(in the rows, 128 means zero)
Known rows, with every step that occurs
doto, mogi, korup, balep, mulikim: [ 92 119 143  73 142  96 101  84  57  87  99 155 174  84 136 159 131 144
 174  92 110 163 139 177 102 126 133 104 136 133 114 127 116 143 156 189
  99  94 143 153 148 103 183  79  98 141 155 145 104 153 148 102 137 131
 178]
vinebep, balep, mulikim: [133 124 110 131 155 126  95 109 105  98 178 150 181 102 133 163 121 184
 146 103 150 129 139 177 110 160 172  72 122 131 100  69 101 100 110 150
 125  76 116 114 105 114 146  62 151 124 137 133 104 158 153 127 110 135
 103]
mogi, doto, nusa, gimev: [ 90 152 131  94 126 151  91  86 102  99 120 136 125 112 130 182 119 158
 185 111 148 160 168 132  64 135  61 144 129 100 124  96 145 130 129  70
 190 135 118  93  92 129 161 107 107 112 145 183 114 166 165 112 162 156
 169]
bogo, zinul, nusa, mulikim, balep: [130 160 164  83 161 157 150 120 135 166 122 146  95 136 106 100 115 196
 159 128 109  74 104 142 116 143  93 164  75 135 102 116 148  69 144 117
 162 191 132  79  52 122 115 125 120  81 125 156 132 175 103  69 136 119
 101]
nataz, bogo, zinul, nusa, mulikim: [121 172 190 115 171 157 138 109 136 129 146 166 131 133 136  79 119 230
 156 121 133  99 131 129 139 153 117 165  63 133 103 123 134  78  86 141
 123 154 140  85  85 165 160 109 127  68 100 109 108 183 113 116 105 155
 115]
korup, balep: [128 124 113 100 167 143 121 122  62 145 130 123 141 129 107 126 136 141
 160 123 107 128 145 157 104 150 118 104 122 167 111 116 150 145 129 155
 165  99 136 109  82 115 128  68 122 124 102 146 100 158 157  74 130 152
 151]
balep, mulikim, nusa, gimev: [106 113 141 127 167  94  77  88 163 102 155 130 155 107 137 169  84 135
 148 132 145 132 130 105 115 140 108 138  87  78 117  96 124  74 128 125
 181  90 165  71 107 129 148 100 163 123 129 141 109 100 157 121 140 158
 114]
nataz, bogo, zinul, nusa, gimev: [133 181 194 133 162 182 102 102 148 136 136 127 130 141 151 105 105 246
 161 148 127 116 152 123 132 136 114 176  86 131 121 125 135 104  87 123
 163 147 155  81  93 176 161 107 154  59  84 117  96 185 136 108 122 153
 140]
zinul, nusa, mulikim, balep, doto, mogi, korup: [ 97 111 185 101 114 104 108 100 123  75 145 131 144  68 146 136  97 146
 158  74  97 144 123 133 122  74  86 160 107 107 120 113 147  82 138 155
 131 221 112 116 136  99 130 146  70 102 150 144  99 154  66 117 144 147
 119]
doto, nusa: [126 167 133 116 155 155 102 114  82  99 135 153 108 128 108 119 136 162
 185 107 125 137 151 134 109 149  96 128 132 112  74  86 127 132 139 144
 189 121 122  98  55 143 129 101 129 139 131 151 108 151 160 112 133 139
 155]
mogi, doto, nusa, mulikim: [ 76 149 129  76 139 124 128  97  93  97 132 171 135 103 115 165 134 148
 184  79 153 140 144 130  71 148  52 139 108 101 107  92 146 107 125  88
 153 146 107  97  90 118 157 109  87 116 160 186 128 163 141 123 144 159
 150]
vinebep, balep, doto, mogi, korup: [114 108 114  95 112 142  90 101  51  65 152 121 193  78 141 157 104 165
 163  79 135 163 169 168 103  86 149  95 174 140 142  87 108 152 127 172
  89 137  94 145 149 102 145  97  86 123 141 133 113 205 119 117 160 142
 149]
mulikim, balep, korup, mogi, doto, nusa: [116 101 131 120 112  75 136 147  71  95 133 138 179  85 123 189 184  62
 208 132  77 154 139 161  82 117  86 150 199 106 102 152 193 141 182 103
 187 109 104 137 122 140 129 121  76 149 204 161 108 135 139  54 131  92
 180]
doto, mogi, korup, balep: [110 132 133  58 131 136 110 103  27 115  90 136 160 115 130 139 130 146
 186  99 104 146 163 169  94 110 118 109 159 160 119 138 136 166 150 172
 124 127 137 133 122  97 156  80  84 119 137 157 113 173 149  80 161 143
 191]
bogo, zinul, nusa: [126 169 156  94 175 186 113 102 127 133 116 140 108 124  89 101 102 221
 171 115 112 113 130 167 108 146 121 143  99 153 112  98 120 122 162 154
 156 158 134 100  66 148 135  77 161 131  87 155 105 183 139  71 140 142
 125]
bogo, zinul, nusa, mulikim, balep, debup: [117 176 149 107 141 138 143 126 132 160 134 120 131 117 127 116 110 187
 153 115 111  66 100 132 147 166  95 180  78 124 131  96 143  73 136 117
 141 200 108  80  58 144 139 122 113  98 138 125  88 150 110  62 122 125
  98]
korup, mogi: [130 121 120 114 173 112 101 117  73 113 122 129 163 128 117 133 139 117
 168 125 117 143 128 139 136 142 112 116 147 169 125 123 143 155 138 154
 163  91 142 110  91 151 145  78 143 117 109 157  97 134 154  80 130 126
 162]
vinebep, balep, korup: [161 116  93 135 136 117  90 128  75  99 203 143 196 111 151 155 131 144
 150 118 126 147 164 177 102 137 187  70 164 133 110  88 114 139  85 128
 124  98  95 114  99  96 147  75 125 115 139 125 108 152 160 104 129 153
 130]
zinul, nusa, mulikim: [122 143 151 113 175 127 105  93 138 110 154 160 119 110 132 114  97 179
 144  90 134 126 131 137 134 139 108 129  58 126 105  89 128  81  92 130
 157 177 142  85  73 108 144  81 130  98  90 166  92 139 124 133 122 179
 106]
zinul, nusa, gimev: [128 151 152 125 165 154  58  81 149 118 147 120 115 122 150 134  95 192
 146 118 129 135 151 140 133 126 111 131  81 128 126 102 132  96 100 112
 194 164 159  82  78 122 156  80 154  90  79 169  76 141 144 124 140 177
 132]
bogo, zinul, nusa, mulikim: [113 162 155  83 181 157 133  93 122 139 126 163 101 124 109  99 109 216
 148 109 140 104 116 141 113 153 103 154  60 137 122 100 115  92 122 131
 136 169 137  95  57 126 149 101 139  89  85 159 123 178 121  87 141 158
 110]
korup, balep, doto, mogi: [ 92 100 109 104 163 144 106 127  35  93 120 108 151  86 109 130 131 123
 182 106 136 166 149 127 101 118 102 124 124 164 122 111 143 157 145 190
 135 114 127 155 116 131 143 105 105 150 105 134  78 170 127  95 154 153
 146]
mulikim, balep, korup, mogi, doto, nusa, gimev: [117 104 131 130 106  81 105 120  76 103 129 123 166  96 157 208 171  70
 188 159 111 165 143 131  77 110  72 157 183  93 121 167 190 128 149  65
 204 109 117 138 117 131 158 144  83 108 187 169 111 127 143  66 151 103
 184]
doto, mogi, korup: [109 164 142  63 125 133  76  87  71  83 105 141 171 120 134 136 107 159
 182  81  96 155 161 148 119 101 117 111 161 140 126 102 114 167 131 159
 120 149 129  89 122 114 166  84  98 109 149 162 122 171 151 114 166 140
 182]
nusa, gimev: [127 158 126 112 157 139  61  93 118 119 141 120 139 153 151 141  97 165
 148 126 139 144 146 114 109 141 110 119 112 132 140  98 124 133  77 102
 173 122 139  65  81 115 163  94 141  76 106 152 113 140 157 115 148 164
 143]
doto, mogi: [110 165 116  91 153 162  79 120  74  88 110 139 153 135 118 116 118 157
 194  89 127 141 160 115 126 128 106 114 131 157 106  83 131 155 127 152
 147 130 138  82  83 143 149  85 127 119 132 154 100 166 152 120 165 142
 163]
botes, nusa: [114 129 153 109 157 114 113  96 139 113 120 149 139 141 101 132 113 169
 156 103 110 123 148 160 146 154 107 103 136 127 133  77 136  99 112 160
 169 120 143  99  56 134 126  39 151 151 105 145  93 150 159 123 117 171
 113]
bogo, zinul: [122 168 134  74 169 174 119 113  91 142 112 136 131 147  86 101 115 195
 170 121 113 120 126 148  96 162 120 129 127 153 130  93 110 149 143 144
 132 114 122  81  61 145 147 100 148 114 114 137 138 189 160  61 153 129
 138]

Rows
[139 117 139 122 134  73 108 139 104 116 185 152 165 123 153 138 138  99
 143 114  95 129 107 121 105 137 119 113 120 102 112 111 156 100  79 105
 148 137 105  63  89  93 146 137  86  77 166 124 136 114 118 103 125 141
 114] : nusa, mulikim, balep, korup
[106  74 150  90 133 107 110  92  71 107 148 105 164  73 114 150 119 123
 140 110  84 172 132 187  81 119 123 113 156 140 157 122 130 168 146 191
 120 115 103 137 149  91 150 106  94 150 119 125 111 151 132  71 122 171
 148] : mogi, korup, balep, doto
[141 157  79 134 132 137  94 128  77 119 182 100 196 117 152 159 107 163
 147 101 142 106 165 162 142 169 154  93 152 147 132  52 112 134  99 138
 122 123  88 101  83 129 145  60 125 124 135 117  68 153 162 104 125 147
 119] : vinebep, balep, debup
[104 100 119 115 133  74 109 116  65  72 134 156 180  72 127 197 171  75
 198 113 114 193 151 172  77 129  97 133 186 110 120 143 164 163 166 116
 161  91 111 159 130 150 165 100 102 164 170 171  98 130 165  83 132 130
 190] : balep, korup, mogi, doto, nusa
[ 89 116 128  97 126  96 169 130  71 120 113 153 142 110 113 175 169  88
 196 116 129 116 127 129  99 135  44 162 144 117 102 148 195  94 162  80
 191 134 119 125  92 133 123 135  72 103 186 189 130 151 119  80 137 103
 164] : korup, mogi, doto, nusa, mulikim, balep
[107 117 157 110 132  91 156 116 138 135 128 157 133 154 112 134 128 142
 145 111 107  81 124 122 149 144  83 123 108 112 118 100 155  44  90 119
 185 151 136  83  44 110 105  82 112 104 142 142 122 142 122 123 113 149
  95] : botes, nusa, mulikim, balep
[111 107 147 117 171  97 101 116 158  89 163 143 166  93 104 151 100 136
 159 109 118 132 122 140 118 143 124 127  98  92  90  82 123  91 165 167
 167  92 152  77 109 139 128  82 162 154 146 135 110 114 155 111 123 153
 108] : balep, mulikim, nusa
[ 92 115 159  83 101  99 111 113  89  78 138 133 169  88 141 137 106 114
 161  84 102 150 119 111 107  86  81 141 132 111 134 115 142 116 118 146
 113 179 102  93 136  93 147 162  56  88 168 130 138 154  87 113 159 131
 135] : nusa, mulikim, balep, doto, mogi, korup
[161  86  89 149 151  89 101 134  45 100 178 134 211 106 153 162 156 106
 162 137 132 154 150 172 121 131 177  78 186 152 121 130 134 150 106 137
 127  68 110 162 117 119 145  68 123 113 129 136  93 138 159  86 128 128
 151] : vinebep, balep, korup, mogi
[122 120 148 134 133 143 127 141  99  98 159 116 115  99  96 123 130 128
 178 116  98 136 121 124  98 127  76 148 139 102  78  79 148 118 172 163
 205 136  96 109  81 142  94 164 103 149 152 125 109 149 113  91 126 121
 126] : mulikim, balep, doto, nusa
[115  81 132 106 119  63 121 148  94 106 144 121 214  84 124 195 157  52
 186 121  67 159 127 169  85 124 110 133 181 136 140 156 191 157 153 108
 155 106 105 107 140 132 149 101  97 133 194 147 114 125 142  50 134 113
 163] : mulikim, balep, korup, mogi, doto
[ 90  90 150  98 135 103 139  76  42  96 142 148 115  73 133 146 139 124
 142 105 136 162 126 151  68 125  89 133 130  91 119 125 126 123 137 162
 134 129  99 167 116  80 149 149  57 132 117 141 120 154 113  94 123 155
 152] : mogi, korup, balep, doto, nusa, mulikim
[121 134 101 121 154 118 111 122  60 141 142  98 173 111 128 141 129 126
 158 117 111 119 143 151 136 172 120 126 132 159 144  91 144 152 122 159
 138 118 113 104  89 131 152  71 122 143 121 119  57 132 165  70 118 160
 148] : korup, balep, debup
[ 93 125 135 130 160 119 110  94  89  76 169 153 113  84 123 125 124 141
 156  92 160 156 121 103  93 140  74 135  93  91 103  76 121 103 116 146
 153 133  98 126  83 125 146 158 101 127 114 140 110 141 114 138 128 162
 120] : balep, doto, nusa, mulikim
[ 88  46 141 114 115  11 166 119 117 106 131 159 201  95 129 206 158  60
 164 116  99 134 117 152 114 128  81 132 163 106 171 158 202  79 115  96
 149 120 122 148 113 124 142  82  87 130 172 161 112 122 125  89 120 140
 126] : botes, nusa, mulikim, balep, korup, mogi, doto
[106 135 140 146 153 148  68  84 101  85 157 113 112  98 138 142 112 148
 155 127 159 174 145  99  87 126  80 140 117  89 124  82 123 123 118 129
 198 121 117 121  84 141 152 154 128 124 104 137  96 148 138 126 145 160
 134] : balep, doto, nusa, gimev
[105  82 115 105 137  63  93 119  83  79 148 138 220  72 129 200 151  71
 178 107 100 195 136 178  91 132 111 120 178 145 161 142 169 182 137 119
 123  92 111 124 151 137 183  79 109 149 157 159 101 129 165  72 137 144
 169] : balep, korup, mogi, doto
[138  94 121 138 166  65  87 124  69  91 157 143 192 102 144 148 150  79
 164 133 108 174 122 152 121 136 139 109 166 143 133 144 142 163 117 144
 142  79 127 134 113 138 167  93 127 129 122 135  92 103 164  81 125 137
 167] : balep, korup, mogi
[ 97 116 156 127 140 132 116 125 122  85 146 126 131  84 130 116 106 143
 163  87 127 125 121 100 141  96  75 157  72 127 101  96 160  63 135 145
 163 208 126 117  95 126 124 144 101 107 124 148  78 154  70 130 150 147
  94] : zinul, nusa, mulikim, balep, doto, mogi
[105 116 135 103 106  79 138 131  93  93 164 172 153  86 133 180 156  98
 180  95 109 147 129 135  64 128  78 143 140  76  95 113 175  98 121  70
 163 153  82  93 105 102 141 151  57 119 212 153 144 139 128  94 131 130
 140] : mogi, doto, nusa, mulikim, balep, korup
[106  69 126 105 121  36 138 133  88 104 157 147 212  84 142 193 161  47
 169 117 104 150 113 142  92 123  93 139 151 130 149 157 193 124 116  83
 139 121 108 106 141 113 160 123  70  93 193 159 131 116 121  68 133 122
 144] : nusa, mulikim, balep, korup, mogi, doto
[127 156 145 115 138 133 141 129  89 124 140 161 102 144 121 114 141 146
 168 118 127  93 123 103 113 141  74 143 112  97  67  99 155  75 122 110
 203 154 119  83  41 116 110 155  90  92 165 152 134 147 118 111 123 119
 131] : doto, nusa, mulikim, balep
[109 110 126 116 179 101 108 105  89 121 144 146 151  95 113 151 138 137
 155 116 119 151 113 169 101 171 130  97 101 142 103 105 128 119 138 174
 133  69 139 127 104 115 155  71 142 148 122 132  92 127 159  98 103 147
 128] : korup, balep, mulikim
[130 121 104 145 137 169 113 122  61  85 180 122 136  89 117 145 133 169
 167 113 155 138 164 156  92 128 129 109 148 114  88  59 113 118 141 160
 162 111  86 156  85 125 104 117 120 147 120 135  95 184 130 115 128 140
 117] : vinebep, balep, doto, nusa
[154  98 131 134 144  67 110 153  80 114 154 125 191 112 140 145 161  61
 171 144  72 144 118 151 130 123 136 126 172 143 111 151 174 146 136 133
 173  95 120 113 103 134 133 118 111 114 163 130 106 107 139  60 123 100
 154] : mulikim, balep, korup, mogi
[121  92  86 142 120 102 102 104  46  90 155 139 184  88 175 229 170 108
 185 144 174 176 179 159  72 124 124 114 198  96 132 145 157 132 116  59
 163  83 110 187 130 121 168  97  92 106 152 173 100 162 161  90 156 129
 178] : vinebep, balep, korup, mogi, doto, nusa, gimev
[ 92  90 119 113 136  52 125 106  60  73 141 176 176  75 146 192 174  75
 186 105 147 180 137 139  84 129  83 136 155  97 121 148 170 137 126  91
 134 107 104 159 126 126 182 122  72 129 163 166 115 122 151 100 136 141
 175] : balep, korup, mogi, doto, nusa, mulikim
[138 114 129 150 144  61 137 145  50 112 149 167 143 110 155 144 185  69
 179 144 116 128 114 117 119 132  92 143 151  93  71 155 171  94 120 105
 181 114 117 143  79 124 132 161  78  97 165 145 120 105 123  89 119  99
 149] : doto, nusa, mulikim, balep, korup, mogi
[109 104 120 146 159 147 103  91  60 116 142 108  96  91 132 143 136 130
 156 147 156 167 148 115  74 131  74 137 119 105 117 120 143 121 134 138
 198 110 128 165  85 123 142 146 111 131  86 137  83 151 137  95 144 155
 148] : korup, balep, doto, nusa, gimev
[ 93  92 124 128 166 120 141 106  42 106 147 141 102  85 114 131 151 128
 159 111 162 146 130 114  80 143  75 135  95 108 100 110 144 101 125 153
 165 117 110 168  85 108 134 147  87 133  99 137  95 150 118 104 119 165
 125] : korup, balep, doto, nusa, mulikim
[104  96 153 116 126 126  97  67  58 110 128 110 115  82 145 168 135 134
 147 138 130 180 153 150  65 105  90 137 150  88 143 134 125 140 138 145
 167 118 116 166 125  93 155 146  82 125 108 138 101 154 136  91 141 156
 166] : mogi, korup, balep, doto, nusa, gimev
[138  86 129 137 148  45 121 145  79 120 161 150 182 114 155 146 163  59
 157 140 106 138 100 119 130 129 112 127 140 127 119 157 173 109  99 103
 151 110 123 116 100 112 150 138  91  79 157 136 120  92 122  82 120 113
 140] : nusa, mulikim, balep, korup, mogi
[110  99 156  94 150  78 103  82  86 113 137 153 168  77 131 170 125 145
 146 112  88 158 117 206  91 150 144  95 128 123 124 125 112 137 151 178
 111  84 127 128 143  87 166  71 114 143 143 131 113 132 151  88 103 145
 149] : mogi, korup, balep, mulikim
[ 88 117 134 108 133 125 114 138  88  88 146 125 155 106 128 121 123 114
 169  91 132 136 122  74 123 106  65 134 102 129 111  89 150 100 113 147
 144 167 117  97  97 120 131 160  79  92 150 131 116 155  89 116 158 138
 117] : nusa, mulikim, balep, doto, mogi
